Each row was made from one walk, in order. Every step used is in the known rows, and no mark comes twice. Write each row's walk.
In the rows, 128 means zero.
Known rows:
L -> U: [126 114 104 140 122 116 132 126 127 156 124 125 141 128 126 153 130 115
 118 123 130 127 130 137 134 142 133 131 116 129 127 138 147 129 129 119
 135 121 137 108 122 119 143 138 121 144 138]
P -> B -> M -> A -> Z: [110 105 130 141 120 141 121 141 113 130 112 121 131 130 107 134 149 110
 123 123 114 128 132 139 111 123 136 122 117 127 134 102 106 141 132 110
 140 132 120 144 174 132 141 141 105 156 112]
C -> A -> M -> G -> N: [192 120 113 145 132 142 121 124 126 110 126 140 132 135 125 162 121 140
 109 115 136 138 133 150 118 137 122 108 107 108 124 108  25 122 122 108
 126 107 128 139 172 125 140 131 112 138  92]
A -> M -> U -> X: [127 114  76 134 103 132 129 117 143 145 129 131 149 139 155 158 114 158
 127 128 145 123 117 136 139 139 135 137 108 125 128 141  95 121 127 129
 133 108 138 109 132 121 147 130 136 122 119]
Z -> A: [143 115 121 129 124 129 128 131 119 126 123 136 129 123 111 126 162 132
 129 118 132 123 118 137 126 141 131 133 120 116 122 131 107 124 132 125
 140 132 134 117  99 126 137 136 117 130 125]
P -> B: [109 107 134 135 127 124 137 134 123 128 119 134 144 131 124 143 139 113
 119 120 117 129 130 139 123 140 135 135 119 125 122 107 135 138 128 108
 129 112 125 123 136 125 135 140 108 135 123]
N -> A: [151 116 120 134 118 125 128 128 120 135 121 126 130 125 116 142 136 129
 126 116 134 126 128 151 132 139 126 117 116 114 123 130 129 128 132 110
 134 117 134 129 138 125 139 131 115 134 114]
U -> X: [120 109 109 128 115 121 119 124 132 149 127 129 144 127 133 150 121 119
 118 116 141 128 125 137 138 136 133 127 112 124 130 135 144 124 133 116
 137 128 138 114 125 122 143 138 118 134 133]
C -> G: [155 111 106 137 122 118 125 124 122 128 122 131 134 130 123 151 133 138
 121 112 131 130 137 149 129 143 131 123 118 122 123 118  94 124 127 113
 134 114 133 121  97 117 137 130 111 122  86]
G -> C -> A: [180 114 121 146 129 126 124 124 112 135 122 135 128 127 120 154 130 119
 117 109 129 133 136 154 128 137 119 109 110 120 117 127 109 123 125 104
 131 113 128 133 150 124 138 136 114 140 100]
C -> G -> N -> A: [192 121  97 142 118 125 130 123 115 147 126 139 122 130 117 175 124 146
 120 108 135 137 140 173 132 141 122 106 114 110 124 117  91 114 125 112
 131 109 129 141 138 117 140 129 113 125  79]
L -> U -> X: [116 111  87 137 111 118 125 124 133 185 131 131 145 130 138 169 115 115
 115 122 140 125 125 137 143 141 134 131 110 132 133 144 164 124 131 121
 137 129 141 105 127 117 150 142 126 142 156]
E -> D: [130 107 147 136 129 106 129 120 118 131 117 114 148 126 114 126 131 119
 124 109 129 129 120 143 125 135 129 127 119 112 123 134 127 127 135 113
 137 125 130 121 107 134 144 138 120 141  95]
A -> M: [141 112 108 138 115 126 130 125 134 119 121 129 140 129 130 131 135 136
 119 127 133 127 126 131 125 142 126 133 116 117 124 123  95 140 130 113
 133 115 134 120 129 123 145 127 116 114 108]
P -> B -> M -> U -> X: [ 83 105 105 145 100 131 130 126 130 154 124 139 150 135 136 176 116 136
 135 132 122 119 125 136 135 129 142 128 115 133 129 112 143 117 125 126
 140 121 126 121 157 122 147 135 132 132 122]
Z -> A -> M: [152 116 105 135 110 136 131 131 128 121 123 142 129 124 120 122 159 149
 126 127 135 120 114 132 121 145 125 138 118 111 123 123  74 133 130 125
 137 127 135 119 109 125 146 128 119 112 116]
G -> C: [158 113 126 138 137 123 128 123 121 130 122 131 137 127 123 150 125 117
 121 110 128 138 135 141 128 136 123 123 113 121 117 125 115 121 129 113
 135 120 132 124 133 121 136 138 111 147 107]
P -> B -> M -> G -> N -> A -> Z: [152 115 142 154 122 147 120 139 111 152 119 129 124 128 104 173 136 139
 122 117 115 131 132 156 113 121 135 104 115 109 124  87  82 124 127 115
 135 125 112 159 219 129 149 129 103 165 108]
X -> U: [125 112 115 142 112 115 124 122 126 146 125 122 141 131 132 150 123 119
 120 122 142 136 123 139 136 134 131 132 111 133 117 140 147 118 130 116
 134 125 137 110 126 121 139 135 126 137 132]
B -> P: [111 106 128 128 117 117 132 133 123 127 119 133 139 131 126 141 136 129
 117 119 119 130 127 138 125 139 130 132 116 124 120 109 142 133 132 109
 132 127 131 120 135 126 143 133 120 143 123]
N -> G: [151 113 114 137 121 122 133 124 123 134 121 129 136 131 119 153 133 142
 124 113 135 132 136 149 131 143 132 126 119 118 122 118  99 124 130 111
 137 112 135 126  98 114 136 128 104 125  99]
G -> C -> A -> M -> U -> X: [173 117  69 149 105 139 127 116 132 154 130 143 136 140 152 178 108 154
 123 120 144 126 123 155 139 139 123 118 101 122 122 141  78 116 121 119
 128 101 132 123 165 123 148 133 135 129 103]
E -> M -> G: [143 108 159 121 134 128 112 132 129  97 120 119 151 129 109 147 131 121
 126 109 130 137 124 127 120 138 136 111 111 118 121 104  55 110 132 114
 134 122 139 127 130 136 136 133  99 164  99]
P -> B -> M -> G -> N: [126 110 149 149 136 136 128 132 122 116 120 141 143 131 111 174 119 116
 120 121 112 138 139 138 114 126 134 115 118 118 123  74  75 116 124 112
 137 128 121 142 182 123 139 137 106 155 102]
B -> M -> U: [119 113 110 145 112 124 123 120 125 120 120 121 141 130 121 151 128 145
 141 131 125 123 130 133 132 127 138 124 120 126 125 128 118 115 129 129
 145 122 131 120 139 121 141 126 134 133  99]
N -> A -> M: [159 116 106 139 105 134 132 128 129 129 121 133 130 127 124 139 135 144
 123 126 137 123 123 144 128 143 120 121 115 109 124 123  97 138 129 109
 132 112 134 131 147 125 147 123 118 113 104]
C -> G -> N: [175 116 102 141 127 119 127 120 121 134 125 135 132 132 123 167 124 138
 114 109 133 142 143 159 129 139 128 118 115 118 125 115  90 113 126 116
 132 113 129 130 120 114 139 132 112 126  80]
A -> M -> E -> D: [139 108 155 148 133 105 140 113 122 132 123 125 153 131 119 122 120 126
 120 114 129 121 115 142 114 142 123 138 115 102 124 123  77 133 133 108
 136 123 125 134 114 145 148 128 140 129  72]
A -> M -> G: [151 114 123 133 132 138 124 127 136  99 121 131 144 134 129 140 128 136
 118 120 134 133 125 126 119 139 130 126 113 113 121 110  38 132 127 113
 132 113 137 121 134 124 137 130 111 139 106]
C -> G -> M -> A -> Z: [179 118  83 137 127 141 111 117 120 133 120 120 127 135 123 145 134 141
 113 119 133 135 139 160 114 140 130 126 109 123 134 125  21 123 130 119
 131 118 122 140 128 126 141 125 114 137  77]
Z -> A -> M -> U: [149 121  87 136 110 140 137 124 131 116 125 136 134 135 131 134 153 169
 139 130 138 118 112 135 127 144 133 142 116 115 121 137  61 124 126 139
 136 111 134 113 107 125 142 129 137 118 112]
M -> E -> D: [131 107 170 142 146  97 135 114 113 138 122 119 153 130 110 124 123 111
 122 103 126 123 119 147 118 138 128 134 117 106 123 130 110 124 135 108
 138 127 125 131 108 145 140 135 138 147  81]
C -> G -> M -> U -> L: [163 126  51 147 110 123 129 103 133 166 128 135 145 143 144 179 108 172
 123 136 132 134 131 164 135 147 141 142 105 136 118 150  64 100 123 136
 131 103 126 114 108 114 145 119 147 119  97]
P -> B -> M -> G: [107 105 153 143 130 136 126 136 123 109 117 136 146 130 113 157 128 116
 125 124 110 128 133 127 114 131 138 119 120 121 122  78  82 127 126 111
 138 128 125 133 162 125 136 133 106 149 107]

Write each row's walk:
[168 114 140 134 156 133 124 126 124 111 122 130 142 133 123 160 117 117
 120 102 130 143 135 136 122 134 128 116 110 117 114 110  55 113 126 112
 134 118 134 125 139 123 130 141 105 169 105] : M -> G -> C
[168 118 116 148 135 115 128 104 123 141 130 139 143 133 125 158 110 136
 112 120 125 125 138 160 115 151 126 135 112 115 124 112  37 113 127 115
 132 120 118 139 108 128 140 114 135 113  59] : C -> G -> M -> E
[188 119 121 137 139 151 129 131 127 107 125 148 131 131 121 147 140 142
 125 113 135 132 119 132 114 143 122 126 110 106 112 106   4 119 124 123
 136 123 135 126 128 126 139 134 111 148 105] : Z -> A -> M -> G -> C
[124 116  93 144 107 110 126 121 128 181 128 127 144 136 138 158 116 126
 117 128 144 142 119 144 141 133 137 140 104 143 114 160 172 115 131 119
 136 129 140 103 126 118 142 138 140 143 159] : X -> U -> L
[158 119 102 133 133 142 110 118 123 130 119 112 133 130 121 128 135 126
 113 123 133 136 132 147 114 134 129 131 108 122 133 136  51 128 135 118
 132 126 123 137 148 132 141 131 116 148 109] : G -> M -> A -> Z
[146 108 137 119 124 133 108 135 118 117 115 103 136 129 103 123 153 117
 123 108 134 137 123 139 117 131 133 114 109 124 134 128  79 124 139 113
 136 125 136 138 144 142 141 139 100 170 105] : E -> M -> A -> Z
[205 116  95 154 109 135 135 122 120 142 123 149 124 134 126 169 125 154
 117 115 136 131 137 161 127 147 114 112 108 112 117 111  47 126 121 102
 131  99 129 143 140 116 146 122 105 115  72] : N -> G -> C -> A -> M
[189 115 129 156 133 125 135 117 117 139 128 148 133 132 125 150 119 125
 112 114 128 124 130 153 117 144 113 119 106 109 118 116  59 128 124 100
 129 111 123 145 159 135 143 126 133 130  76] : G -> C -> A -> M -> E
[188 118 148 131 126 139 107 135 116 139 123 111 129 127 100 163 139 144
 122 102 136 141 123 155 118 128 132  95 106 107 124 113  54 107 133 118
 132 119 126 153 188 140 148 129  95 179 102] : E -> M -> G -> N -> A -> Z
[201 122  84 148 105 132 133 123 124 142 126 146 122 132 124 171 123 160
 116 118 139 134 136 168 128 145 116 110 112 107 126 111  60 123 123 110
 129 105 129 143 147 116 149 122 115 107  69] : C -> G -> N -> A -> M
[180 123 125 149 127 124 138 118 121 144 130 143 133 131 121 154 117 136
 115 117 135 129 129 158 120 142 115 124 110  99 125 116  71 125 128 107
 131 114 125 149 166 132 146 126 136 125  85] : G -> N -> A -> M -> E
[206 116 103 152 119 133 120 127 106 170 121 126 114 130 116 166 144 153
 119 102 134 129 137 174 126 135 126 108 109 117 117 128  85 126 127 109
 132 106 120 148 148 119 145 126  99 146  88] : N -> G -> C -> A -> Z
[162 117 118 130 130 148 125 133 131 101 124 142 134 130 119 131 152 149
 127 120 136 125 114 127 115 144 130 130 116 108 119 109  17 126 128 125
 136 124 137 120 115 128 138 131 114 134 116] : Z -> A -> M -> G
[168 118 120 134 124 145 127 130 130 111 122 133 134 132 124 149 126 144
 122 118 138 129 123 141 122 142 125 114 112 106 120 109  39 131 127 110
 132 109 138 132 152 127 139 127 112 137 105] : N -> A -> M -> G
[162 118 134 133 153 130 121 124 126 111 126 129 142 133 120 161 119 122
 115 107 132 147 136 140 122 131 132 117 112 112 122 112  64 111 127 117
 132 118 131 128 144 121 131 141 108 161 110] : M -> G -> N
[202 121 108 153 123 123 140 117 119 148 131 150 127 136 122 170 113 153
 114 113 135 129 135 173 121 148 115 117 111 100 125 108  40 120 123 106
 130 107 124 153 146 127 144 120 132 112  54] : C -> G -> N -> A -> M -> E
[188 115 105 151 117 133 127 124 122 129 123 143 128 129 127 151 128 134
 115 119 131 130 132 150 125 141 114 113 109 116 118 121  75 133 124 104
 128 109 128 133 160 125 147 128 116 126  90] : G -> C -> A -> M
[185 111 150 161 135 111 139 112 110 143 124 139 141 132 118 140 113 123
 115 105 128 123 121 162 114 143 110 117 107 101 118 122  57 127 127  98
 132 116 119 148 147 146 150 129 140 137  57] : G -> C -> A -> M -> E -> D
[188 115 133 142 147 138 117 126 115 116 123 136 132 133 120 166 120 119
 117 101 129 138 136 150 123 136 123 102 107 116 114 116  51 115 123 105
 129 111 132 133 157 126 130 139 108 165  97] : M -> G -> C -> A
[169 120  96 135 132 139 127 113 125 116 120 132 139 137 120 156 114 130
 118 122 137 141 141 156 120 147 122 129 109 119 131 115  21 116 129 111
 136 115 134 138 113 118 134 128 111 126  83] : N -> G -> M -> A
[142 113 135 142 131 117 136 119 128 124 127 134 145 131 126 129 126 128
 116 122 130 122 126 135 117 145 124 138 115 111 124 119  75 136 130 109
 133 118 129 130 124 134 141 126 133 123  92] : A -> M -> E
[144 119  69 135  93 138 130 120 138 154 129 134 138 137 147 167 114 164
 132 127 150 120 115 149 142 140 129 126 108 116 128 144  99 123 127 125
 132 103 137 120 151 123 150 127 137 120 119] : N -> A -> M -> U -> X
[176 115 126 139 142 141 127 126 133 106 123 137 141 135 131 156 114 133
 117 112 132 140 130 132 118 138 123 120 108 113 115 106  22 124 124 111
 131 112 135 127 149 123 138 133 108 151  96] : A -> M -> G -> C
[163 114 157 126 140 128 114 128 127 105 124 124 148 130 107 164 122 122
 120 105 131 149 129 137 118 133 131 107 108 114 123 101  49 100 130 114
 133 122 135 135 151 133 138 135 100 168  95] : E -> M -> G -> N
[176 120  91 138 127 144 116 117 121 143 119 117 129 134 118 146 132 144
 115 120 138 137 137 162 116 140 129 130 109 119 132 124  24 123 132 116
 135 116 123 146 130 122 142 125 105 139  90] : N -> G -> M -> A -> Z
[172 115 118 140 125 142 121 128 128 102 123 135 134 134 127 145 131 139
 115 119 134 128 127 141 119 141 126 112 111 113 122 112  34 134 124 106
 127 108 133 130 150 128 138 128 113 135  98] : C -> A -> M -> G
[137 121  68 142 107 124 137 118 139 148 126 130 147 142 147 152 123 165
 127 136 137 132 119 140 136 139 140 145 107 132 119 156 106 123 127 130
 132 102 136 106 127 120 145 130 147 126 129] : A -> M -> U -> L
[180 123 129 136 142 137 122 126 121 124 125 132 132 132 114 167 118 131
 120 105 137 143 134 154 125 134 126 106 111 106 121 113  65 110 127 113
 132 114 133 138 164 124 134 137 109 159 105] : M -> G -> N -> A
[188 123 124 137 138 141 112 130 115 146 124 116 122 129 112 161 136 144
 118 103 136 138 130 160 121 126 132 106 110 106 124 124  69 118 130 117
 130 114 123 146 184 128 140 134 105 172 114] : M -> G -> N -> A -> Z
[179 122 103 144 111 133 133 124 127 137 125 139 127 128 123 156 125 144
 117 123 139 135 129 153 127 139 116 118 112 106 124 121  90 128 127 111
 130 111 128 140 166 122 149 127 117 118  99] : G -> N -> A -> M
[178 123 110 142 119 130 117 129 113 166 123 117 118 124 114 151 145 143
 118 110 135 134 130 164 127 127 128 113 112 109 127 136 127 126 133 118
 132 117 120 145 177 126 148 131 111 151 118] : G -> N -> A -> Z
[203 121  76 155 109 139 140 115 123 139 124 143 129 144 138 183 119 174
 130 118 139 129 134 166 131 145 122 117 107 117 115 124  34 116 118 115
 129  84 129 137 140 116 142 123 122 123  68] : N -> G -> C -> A -> M -> U
